What can hang from each mark:
J_387: J_45 J_352
J_879: J_45
J_84: J_573
J_573: J_41 J_45 J_84 J_811
J_45: J_573
J_352: J_573 J_879
J_41: J_573

Known rows, with every way that one mark hangs from another:
J_352(J_573(J_84 J_811)): -42.1	-44.5	-6.6	-44.3	-41.5	21.8	5.9	10.0	13.6	-53.6	45.0	20.4	-16.8	-16.4	-22.0	35.9	31.7	-1.1	3.9	8.9	-20.2	-37.3	26.5	-25.9	-33.0	-0.8	-1.1	-22.3	52.8	30.7	-14.2	-45.3	2.0	11.5	0.8
J_352(J_879(J_45(J_573))): -16.1	-23.7	-15.4	-15.9	-6.4	18.4	16.4	-3.5	47.4	-10.7	20.8	22.9	26.5	-3.2	-19.7	11.9	14.1	-5.9	0.1	-15.2	1.7	-50.7	31.3	-26.5	-21.1	-6.4	8.7	-57.0	37.6	-44.9	-49.7	-29.9	-28.6	20.2	-7.5
J_387(J_45(J_573(J_41 J_84)) J_352(J_879)): -27.7	-42.0	3.0	-38.6	-39.3	53.2	16.9	22.9	35.1	-11.2	30.8	19.2	22.7	-10.7	-29.4	3.6	7.5	4.2	2.8	2.9	-33.1	-63.5	23.9	-34.8	-5.0	-15.0	-11.1	12.6	21.4	6.6	-35.2	-43.4	-22.4	16.0	31.2
J_387(J_352): -62.2	-29.2	-18.0	-35.6	-36.3	58.6	14.6	4.5	9.0	-26.4	29.5	46.7	-7.6	-6.3	-31.3	22.3	26.6	-23.4	-10.4	-13.9	-17.5	-30.9	34.0	10.5	-10.0	5.8	11.7	-73.6	37.5	-30.5	-24.7	-27.4	-30.7	20.0	-8.2
J_387(J_45(J_573) J_352): -40.0	-37.1	-28.7	-40.0	-29.3	64.4	32.8	6.1	24.6	-5.1	38.2	41.5	21.7	-12.6	-31.4	9.1	21.4	-4.7	-8.9	-16.0	-25.5	-31.9	37.5	-9.2	-7.0	5.3	1.8	-43.1	32.3	-67.3	-39.7	-35.1	-27.7	12.2	26.7
J_879(J_45(J_573)): -33.2	-30.1	-40.8	-21.7	-14.3	22.2	14.9	-4.9	39.4	-24.1	24.8	25.1	18.4	-12.2	-5.8	20.8	28.0	-4.1	-11.4	-13.4	-10.4	-38.1	33.1	-25.4	-9.4	1.4	-1.5	-65.7	41.8	-66.1	-51.4	-28.1	-38.8	13.6	-7.9
J_879(J_45(J_573(J_41 J_84))): -39.5	-46.6	-37.4	-29.2	-30.1	9.8	-0.8	13.1	42.0	-41.7	21.1	2.7	12.4	-18.7	11.7	19.0	22.8	7.6	-10.3	4.9	-35.6	-57.7	20.7	-46.9	1.7	-18.9	-23.1	-24.4	32.9	-10.3	-50.0	-31.1	-37.7	13.2	-8.9
J_84(J_573): -45.7	-25.1	-40.4	-29.7	-60.8	33.0	14.6	-0.8	16.1	-27.0	7.8	31.1	-6.9	-12.3	-16.2	30.4	35.4	-11.9	-13.9	-23.6	-17.6	-34.7	33.9	-0.5	-45.0	-5.1	12.9	-65.8	42.3	-38.3	-21.0	-6.0	-12.4	15.5	-18.7
J_352(J_879(J_45(J_573(J_811)))): -15.0	-32.3	-24.0	-24.0	11.4	29.6	12.1	9.6	45.0	-14.2	33.7	18.5	11.2	-10.0	-13.4	20.6	14.2	1.6	-1.3	-9.6	-4.0	-45.6	35.1	-39.7	-18.8	-8.9	13.8	-32.9	45.0	-10.9	-55.2	-37.0	-20.9	27.2	3.2
J_41(J_573(J_45)): -50.2	-16.1	-39.3	-3.6	-56.5	36.0	0.0	8.6	31.8	-24.9	6.9	42.8	2.4	-12.7	-27.6	30.8	18.6	-13.0	-18.5	-7.0	-10.8	-21.7	38.4	-13.0	-4.1	9.1	-9.5	-36.1	36.7	-30.0	-41.9	-27.5	-7.0	22.4	-8.0
J_352(J_573(J_84)): -44.9	-34.1	-2.4	-35.5	-58.4	11.6	11.7	-1.7	13.7	-48.0	29.0	19.1	-6.1	-11.6	-32.4	28.4	38.1	-7.8	5.0	0.2	-14.6	-39.2	22.7	-15.3	-30.5	1.4	-10.8	-44.2	42.5	-5.3	-14.6	-38.2	-2.8	4.8	-6.5
J_41(J_573): -47.6	-17.0	-36.6	-9.6	-58.1	33.2	8.1	4.9	19.6	-27.3	-1.3	46.8	-7.5	-11.4	-19.6	20.6	25.5	-9.1	-17.2	-12.6	-22.0	-22.9	30.6	-0.8	-10.7	0.9	-9.0	-68.9	38.9	-38.5	-30.3	-27.2	-7.0	17.3	-26.9
J_879(J_45(J_573(J_41))): -34.4	-34.4	-38.6	-18.9	-16.7	17.0	7.8	7.0	46.1	-36.9	14.9	8.8	8.8	-13.9	-1.3	17.2	18.4	-1.9	-22.8	-6.0	-22.6	-59.4	28.2	-35.4	-3.0	-15.2	-1.0	-44.6	32.0	-41.2	-56.4	-23.5	-46.6	22.8	-10.0
J_387(J_45 J_352): -64.0	-28.9	-22.7	-37.1	-32.5	79.7	22.1	-1.5	17.5	-15.6	33.8	49.0	-3.0	-5.0	-31.2	21.8	16.5	-19.7	-6.9	-22.2	-12.6	-24.3	40.8	4.6	-6.5	13.6	0.7	-47.6	30.4	-59.0	-33.3	-30.9	-24.0	16.6	20.6
J_41(J_573(J_84 J_811)): -52.1	-31.2	-41.2	-29.4	-50.1	34.8	-10.1	28.3	15.6	-39.1	22.6	39.1	-17.0	-19.5	-1.9	31.5	27.5	2.7	-7.9	7.3	-38.7	-19.3	29.0	-23.0	-9.5	-0.5	-17.2	-25.8	48.4	30.0	-23.2	-43.9	3.2	12.2	-10.6
J_41(J_573(J_45 J_84 J_811)): -48.6	-35.1	-43.3	-24.4	-50.4	40.1	-13.9	26.3	25.9	-33.8	30.1	30.6	-6.4	-21.7	-4.6	41.4	20.2	1.0	-8.4	11.5	-26.7	-17.0	34.1	-31.1	1.1	4.7	-21.6	8.8	39.9	33.1	-35.2	-44.6	5.3	19.9	2.2
J_45(J_573): -31.8	-34.1	-33.8	-26.3	-41.0	23.1	24.2	2.8	22.0	-33.2	20.4	32.3	22.1	-13.5	-23.7	18.6	30.4	8.0	-12.1	0.2	-15.8	-37.8	27.3	-14.5	-16.6	-0.2	10.8	-70.4	41.5	-38.5	-29.5	-18.5	-37.9	7.2	-14.7

Rows:
-22.5	-46.3	-19.4	-28.1	-4.4	18.4	-4.7	27.1	46.9	-34.3	34.0	-3.3	9.7	-12.6	4.3	23.5	10.8	9.4	-0.5	8.3	-27.7	-67.9	23.5	-60.9	-10.2	-25.6	-6.8	8.8	38.5	43.5	-48.8	-40.0	-25.7	25.7	1.9
J_352(J_879(J_45(J_573(J_41 J_84 J_811))))
-47.2	-36.0	-43.7	-28.6	-47.8	44.4	-2.5	22.4	32.5	-34.7	20.4	12.0	-17.5	-19.8	-10.5	46.2	17.1	-7.4	-23.4	-5.9	-21.7	-55.4	39.7	-31.2	-27.5	-15.3	22.4	14.2	34.7	29.0	-37.4	-8.1	-13.4	43.3	4.8
J_84(J_573(J_41 J_45 J_811))
-44.8	-29.5	5.5	-35.0	-39.9	51.9	15.9	-1.1	21.6	-24.0	40.3	31.9	-6.3	-8.8	-56.9	22.7	18.2	-28.8	-4.8	-13.4	0.4	-36.4	46.8	-2.9	-13.9	6.6	9.0	-27.7	36.3	-28.1	-32.4	-45.2	-4.8	27.3	21.0
J_387(J_352(J_573(J_45)))
-57.2	-44.1	-38.2	-32.2	-39.5	44.8	-4.0	17.0	22.5	-50.0	47.0	20.3	1.4	-15.0	-12.2	52.8	27.1	2.8	1.3	13.6	-18.0	-22.5	31.6	-30.6	-10.4	9.0	-0.8	-0.1	40.5	38.5	-29.8	-32.9	-18.9	15.2	6.4
J_573(J_45 J_84 J_811)
-21.6	-36.1	-14.1	-19.5	-21.8	9.4	0.6	16.4	48.7	-27.5	19.3	-0.8	20.6	-8.5	-4.1	12.8	12.0	6.3	-2.0	2.9	-18.8	-69.3	17.3	-49.4	-13.6	-21.3	-15.6	-15.0	29.6	10.1	-46.8	-34.5	-28.1	17.9	-6.7
J_352(J_879(J_45(J_573(J_41 J_84))))
-61.3	-49.9	-32.7	-29.3	-44.5	39.7	-12.0	23.9	28.7	-58.0	38.2	6.8	-5.6	-18.0	-7.4	48.3	16.8	6.3	-6.8	21.7	-23.8	-49.5	26.3	-41.9	-0.7	-4.4	-1.0	18.4	33.4	64.4	-33.2	-28.6	-26.1	23.8	0.6
J_573(J_41 J_45 J_84 J_811)
-36.0	-48.2	-37.5	-33.4	-28.3	45.5	18.8	19.4	39.9	-32.1	33.1	18.1	9.4	-17.5	-13.8	27.4	13.4	11.9	-19.8	5.0	-31.0	-54.4	28.5	-42.3	-6.5	-8.9	5.6	-4.0	35.7	-4.3	-47.7	-30.6	-31.8	21.8	19.9
J_387(J_45(J_573(J_41 J_811)))
-61.7	-46.3	-29.1	-35.2	-45.3	30.1	-6.5	26.3	16.9	-62.7	32.2	12.6	-15.1	-17.0	0.3	41.3	22.4	9.1	-9.9	17.7	-35.2	-51.1	19.5	-30.9	-6.2	-11.4	-3.5	-15.4	43.7	59.0	-22.4	-23.5	-28.7	18.9	-12.6
J_573(J_41 J_84 J_811)
-29.8	-27.4	22.7	-34.8	-13.6	58.9	11.1	11.3	24.5	-12.3	52.4	30.4	-10.5	-5.6	-64.3	24.7	8.5	-23.8	5.6	-8.2	9.0	-47.6	48.0	-14.8	-28.2	-5.4	25.6	4.9	38.6	30.2	-29.3	-51.6	6.6	39.7	33.1
J_387(J_352(J_573(J_45 J_811) J_879))
-34.8	-46.5	-47.0	-39.4	-8.7	21.6	-1.4	11.8	33.7	-39.5	48.2	14.8	10.5	-20.3	14.3	33.0	30.9	7.0	-3.8	5.2	-28.8	-29.8	29.5	-45.0	-6.5	-5.7	-12.5	-20.3	46.8	1.7	-48.1	-42.6	-21.2	9.9	2.9
J_879(J_45(J_573(J_84 J_811)))
-33.2	-32.6	29.9	-36.9	-43.3	43.8	9.4	9.0	24.9	-18.5	43.3	23.4	5.9	-5.1	-60.4	19.6	13.9	-23.5	17.6	-0.2	2.4	-45.6	36.3	-18.1	-28.1	-3.2	-3.9	8.6	29.2	21.7	-21.2	-55.8	9.5	22.7	22.3
J_387(J_352(J_573(J_45 J_84) J_879))
-29.3	-18.3	25.9	-30.7	-4.1	43.1	14.5	-3.2	29.9	-5.2	33.8	30.1	-13.7	1.0	-49.1	4.4	10.0	-35.3	7.1	-31.2	11.9	-52.4	47.2	-6.4	-30.6	-6.8	9.1	-46.8	35.7	-40.6	-40.2	-51.5	-1.2	32.5	13.7
J_387(J_352(J_573 J_879(J_45)))
-52.3	-25.8	-39.2	-14.1	-69.4	32.3	-6.7	13.9	28.4	-32.8	15.8	32.5	4.5	-14.4	-13.3	31.4	21.3	-5.6	-9.7	1.1	-21.2	-17.2	31.3	-21.6	-0.6	4.4	-31.2	-14.5	35.8	0.4	-35.5	-39.4	4.3	11.8	-8.3
J_41(J_573(J_45 J_84))
-45.2	-18.5	3.4	-27.7	-23.5	75.6	21.5	1.6	27.1	1.1	32.7	43.8	1.4	3.7	-47.3	15.7	7.1	-19.0	4.9	-22.7	0.9	-36.3	37.4	4.3	-16.9	7.0	11.6	-35.2	28.0	-42.1	-30.7	-31.3	-18.9	20.6	20.1
J_387(J_45 J_352(J_879))
-24.2	-49.6	-8.4	-42.7	2.1	45.8	-8.9	36.8	41.0	-20.4	43.6	10.9	-1.6	-15.3	-2.7	10.3	8.8	-2.2	0.7	5.8	-32.5	-64.3	31.9	-48.9	1.4	-31.5	-3.6	13.3	36.0	42.0	-46.0	-52.7	-21.0	29.9	21.1
J_387(J_352(J_879(J_45(J_573(J_41 J_84 J_811)))))
-27.7	-33.4	9.0	-27.8	-35.7	23.2	3.4	10.0	28.9	-32.8	48.3	10.6	1.8	-7.7	-44.2	37.6	17.9	-5.3	15.6	8.2	4.5	-47.4	33.1	-37.0	-36.4	-2.6	5.3	25.7	39.8	55.9	-24.5	-49.8	11.2	25.2	17.1
J_352(J_573(J_45 J_84 J_811) J_879)
-43.7	-62.5	-27.7	-55.9	-29.4	67.5	7.9	33.4	26.2	-28.7	52.8	18.8	6.6	-23.0	-7.5	17.1	15.2	5.7	-8.0	12.7	-51.5	-50.4	32.8	-41.2	5.7	-13.5	-12.6	21.9	35.0	24.4	-38.9	-50.7	-23.5	16.4	37.5
J_387(J_45(J_573(J_41 J_84 J_811)) J_352)
-36.8	-58.2	-32.3	-42.2	-43.7	18.7	4.1	32.6	28.0	-55.8	32.4	9.1	10.5	-28.1	1.8	25.9	27.7	19.0	-13.7	25.2	-46.9	-59.6	15.2	-49.4	-7.8	-16.6	-3.0	-8.2	42.3	50.4	-29.8	-29.0	-30.1	13.8	-5.0
J_45(J_573(J_41 J_84 J_811))
-48.5	-42.2	3.8	-46.6	-26.4	68.2	14.4	13.9	25.9	-28.7	46.5	25.7	-26.6	-13.5	-38.2	20.4	8.3	-17.6	-16.2	-12.6	-22.8	-57.5	45.2	-21.3	-12.2	-8.0	7.0	8.1	35.1	-0.4	-35.4	-49.4	-6.4	38.6	43.7
J_387(J_45 J_352(J_573(J_41 J_811)))
-61.1	-43.3	-27.6	-21.0	-63.6	32.1	-5.1	10.8	29.4	-55.0	25.1	7.2	4.6	-12.0	-11.7	42.7	16.8	1.2	-8.6	14.5	-18.1	-50.5	22.3	-31.6	-4.2	-0.8	-9.6	-1.1	27.0	26.7	-32.5	-20.4	-30.3	17.0	-8.7
J_573(J_41 J_45 J_84)
-20.4	-32.0	-14.7	-23.1	-16.0	14.1	5.3	1.5	43.8	-19.5	29.0	15.1	26.0	-8.1	-6.5	15.8	23.4	2.2	9.6	-4.1	-8.3	-46.2	25.4	-37.8	-18.7	-8.5	-11.1	-32.6	35.0	-16.1	-40.3	-38.1	-19.4	6.8	-7.3
J_352(J_879(J_45(J_573(J_84))))
-27.6	-43.0	-0.2	-35.1	-14.3	35.8	1.1	24.3	43.5	-12.8	29.5	12.2	10.8	-11.1	-11.8	-1.4	12.4	-8.5	1.2	1.6	-28.6	-68.1	26.7	-37.0	-1.0	-27.3	-12.2	-5.6	28.8	6.1	-46.9	-45.9	-24.6	22.7	9.1
J_387(J_352(J_879(J_45(J_573(J_41 J_84)))))
-45.8	-42.7	4.2	-41.2	-28.3	59.3	2.6	17.0	26.7	-34.3	44.4	17.8	-20.3	-14.5	-46.6	27.1	11.8	-22.8	-14.7	1.5	-14.9	-59.8	44.9	-28.2	-9.6	-10.4	16.4	14.8	36.9	36.8	-37.4	-45.1	-6.6	47.3	31.4
J_387(J_352(J_573(J_41 J_45 J_811)))
-33.3	-37.1	22.9	-52.0	-23.7	63.5	15.3	14.7	21.8	-8.6	56.1	28.6	-13.6	-8.8	-50.1	22.1	12.1	-13.9	16.6	-7.1	-7.9	-40.7	38.1	-23.1	-31.7	-4.5	-0.9	20.6	38.9	22.7	-21.6	-66.6	18.5	22.4	46.0
J_387(J_45 J_352(J_573(J_84 J_811) J_879))
-28.7	-41.0	17.2	-26.2	-39.1	20.4	-1.9	22.6	39.2	-44.0	38.2	0.0	-5.1	-10.9	-40.2	34.6	8.7	-1.6	5.6	16.9	-2.1	-71.5	29.7	-47.9	-27.4	-16.1	4.8	44.2	33.9	85.2	-27.9	-45.8	5.9	36.1	18.6
J_352(J_573(J_41 J_45 J_84 J_811) J_879)
-27.4	-28.1	8.4	-34.7	-8.7	18.2	-2.0	4.9	35.4	-28.0	45.1	9.9	-14.7	-5.2	-22.2	33.4	18.4	-16.1	15.0	-4.5	2.6	-48.4	36.2	-35.8	-36.8	-8.5	-5.4	-8.4	43.7	24.7	-32.3	-55.8	9.4	21.4	11.9
J_352(J_573(J_84 J_811) J_879(J_45))
-21.7	-26.4	11.8	-22.4	-21.1	29.5	15.8	3.1	32.1	-23.5	37.6	15.7	-3.5	-3.1	-58.1	36.6	11.7	-10.2	5.6	-1.6	19.8	-47.7	43.4	-28.0	-37.1	0.5	26.2	5.2	41.2	29.5	-30.7	-39.1	4.0	33.2	14.6
J_352(J_573(J_45 J_811) J_879)
-44.6	-31.9	-48.3	-34.1	-46.0	48.5	6.8	10.1	24.2	-27.3	29.2	24.4	-10.4	-16.1	-10.4	48.6	26.5	-8.3	-13.1	-11.5	-9.6	-30.8	44.2	-19.0	-37.5	-1.7	22.9	-5.0	41.2	5.3	-34.3	-11.6	-4.0	33.0	9.0
J_84(J_573(J_45 J_811))
-27.1	-27.5	22.6	-28.8	-50.6	7.7	14.1	-0.8	21.7	-34.4	26.3	18.0	2.5	-4.6	-43.9	23.9	25.4	-8.1	17.7	-0.8	-0.1	-51.3	20.2	-16.3	-47.0	-3.1	-2.3	-36.5	41.4	14.2	-12.3	-39.6	4.8	10.1	-9.3
J_352(J_573(J_84) J_879)
-37.8	-56.6	-41.6	-38.7	-14.1	22.0	-7.2	25.5	39.6	-47.0	39.4	2.1	3.5	-21.6	18.8	28.6	23.7	11.9	-13.1	14.0	-39.9	-54.5	28.6	-58.2	2.5	-19.1	-15.8	-1.1	41.5	22.9	-52.3	-37.2	-29.7	19.4	2.1
J_879(J_45(J_573(J_41 J_84 J_811)))
-25.8	-45.9	-9.2	-49.9	-18.0	66.7	16.8	25.9	28.9	-4.6	54.7	29.7	19.7	-10.3	-26.4	16.7	15.5	6.2	10.5	5.1	-26.6	-36.6	33.1	-31.0	-11.8	-10.5	-1.5	12.2	38.8	17.5	-34.6	-54.3	-8.8	13.2	41.0
J_387(J_45(J_573(J_84 J_811)) J_352(J_879))
-25.6	-21.8	6.0	-21.3	3.5	24.3	7.3	-2.5	37.9	-22.6	35.0	19.0	-15.2	-1.6	-33.8	29.0	12.8	-19.8	2.2	-21.0	16.0	-49.6	40.7	-29.7	-38.7	-4.3	14.3	-28.2	47.6	-5.0	-40.4	-44.6	0.4	35.0	9.3
J_352(J_573(J_811) J_879(J_45))
-35.4	-43.4	30.6	-46.3	-30.1	58.3	7.9	25.7	32.7	-22.1	48.6	16.0	-16.2	-7.6	-47.5	17.1	2.5	-13.6	8.9	-2.5	-20.5	-64.6	33.4	-33.2	-25.0	-18.4	-3.5	37.3	34.5	48.8	-26.7	-57.7	9.6	33.7	45.1
J_387(J_45 J_352(J_573(J_41 J_84 J_811) J_879))
-33.5	-40.9	26.8	-44.2	-3.5	40.5	-8.4	24.0	37.1	-24.4	48.2	10.9	-28.0	-5.6	-23.7	15.6	6.3	-20.2	4.3	-7.8	-15.2	-69.0	36.5	-36.2	-17.3	-23.9	-5.4	18.5	37.5	48.4	-37.2	-59.8	3.7	40.4	25.1
J_387(J_352(J_573(J_41 J_84 J_811) J_879(J_45)))
-28.8	-28.1	19.5	-16.1	-51.0	17.0	8.4	-0.2	32.5	-31.8	31.9	11.0	13.6	-4.4	-51.4	30.9	18.7	-8.7	16.8	-0.9	8.8	-50.0	28.9	-27.5	-37.1	-0.2	-4.8	1.6	31.1	22.9	-23.6	-40.6	5.5	16.2	6.8
J_352(J_573(J_45 J_84) J_879)
-31.2	-26.1	32.4	-24.5	-10.6	37.6	6.5	5.4	40.5	-14.0	25.6	18.7	-20.8	-0.4	-45.1	3.7	-4.3	-32.3	-7.3	-24.6	0.2	-77.8	40.3	-17.5	-19.5	-19.0	6.1	-25.7	28.4	-16.0	-43.6	-46.8	-7.7	44.9	12.4
J_387(J_352(J_573(J_41) J_879(J_45)))
-30.3	-51.9	-38.9	-44.1	-36.6	25.5	11.3	22.2	20.7	-44.4	42.1	23.4	14.6	-23.7	-3.0	26.7	37.3	15.9	-4.6	18.7	-38.8	-33.8	20.9	-35.4	-11.7	-5.5	0.7	-25.3	49.4	26.0	-24.7	-33.5	-22.3	2.2	-3.9
J_45(J_573(J_84 J_811))
-20.6	-26.9	-7.7	-28.2	1.5	45.1	15.2	6.9	38.5	2.9	31.1	33.1	15.2	-1.9	-29.4	-0.1	13.1	-18.3	0.1	-18.5	-5.9	-46.0	36.9	-15.6	-10.9	-8.5	8.9	-51.6	35.8	-47.3	-49.7	-39.9	-27.1	23.9	6.7
J_387(J_352(J_879(J_45(J_573))))
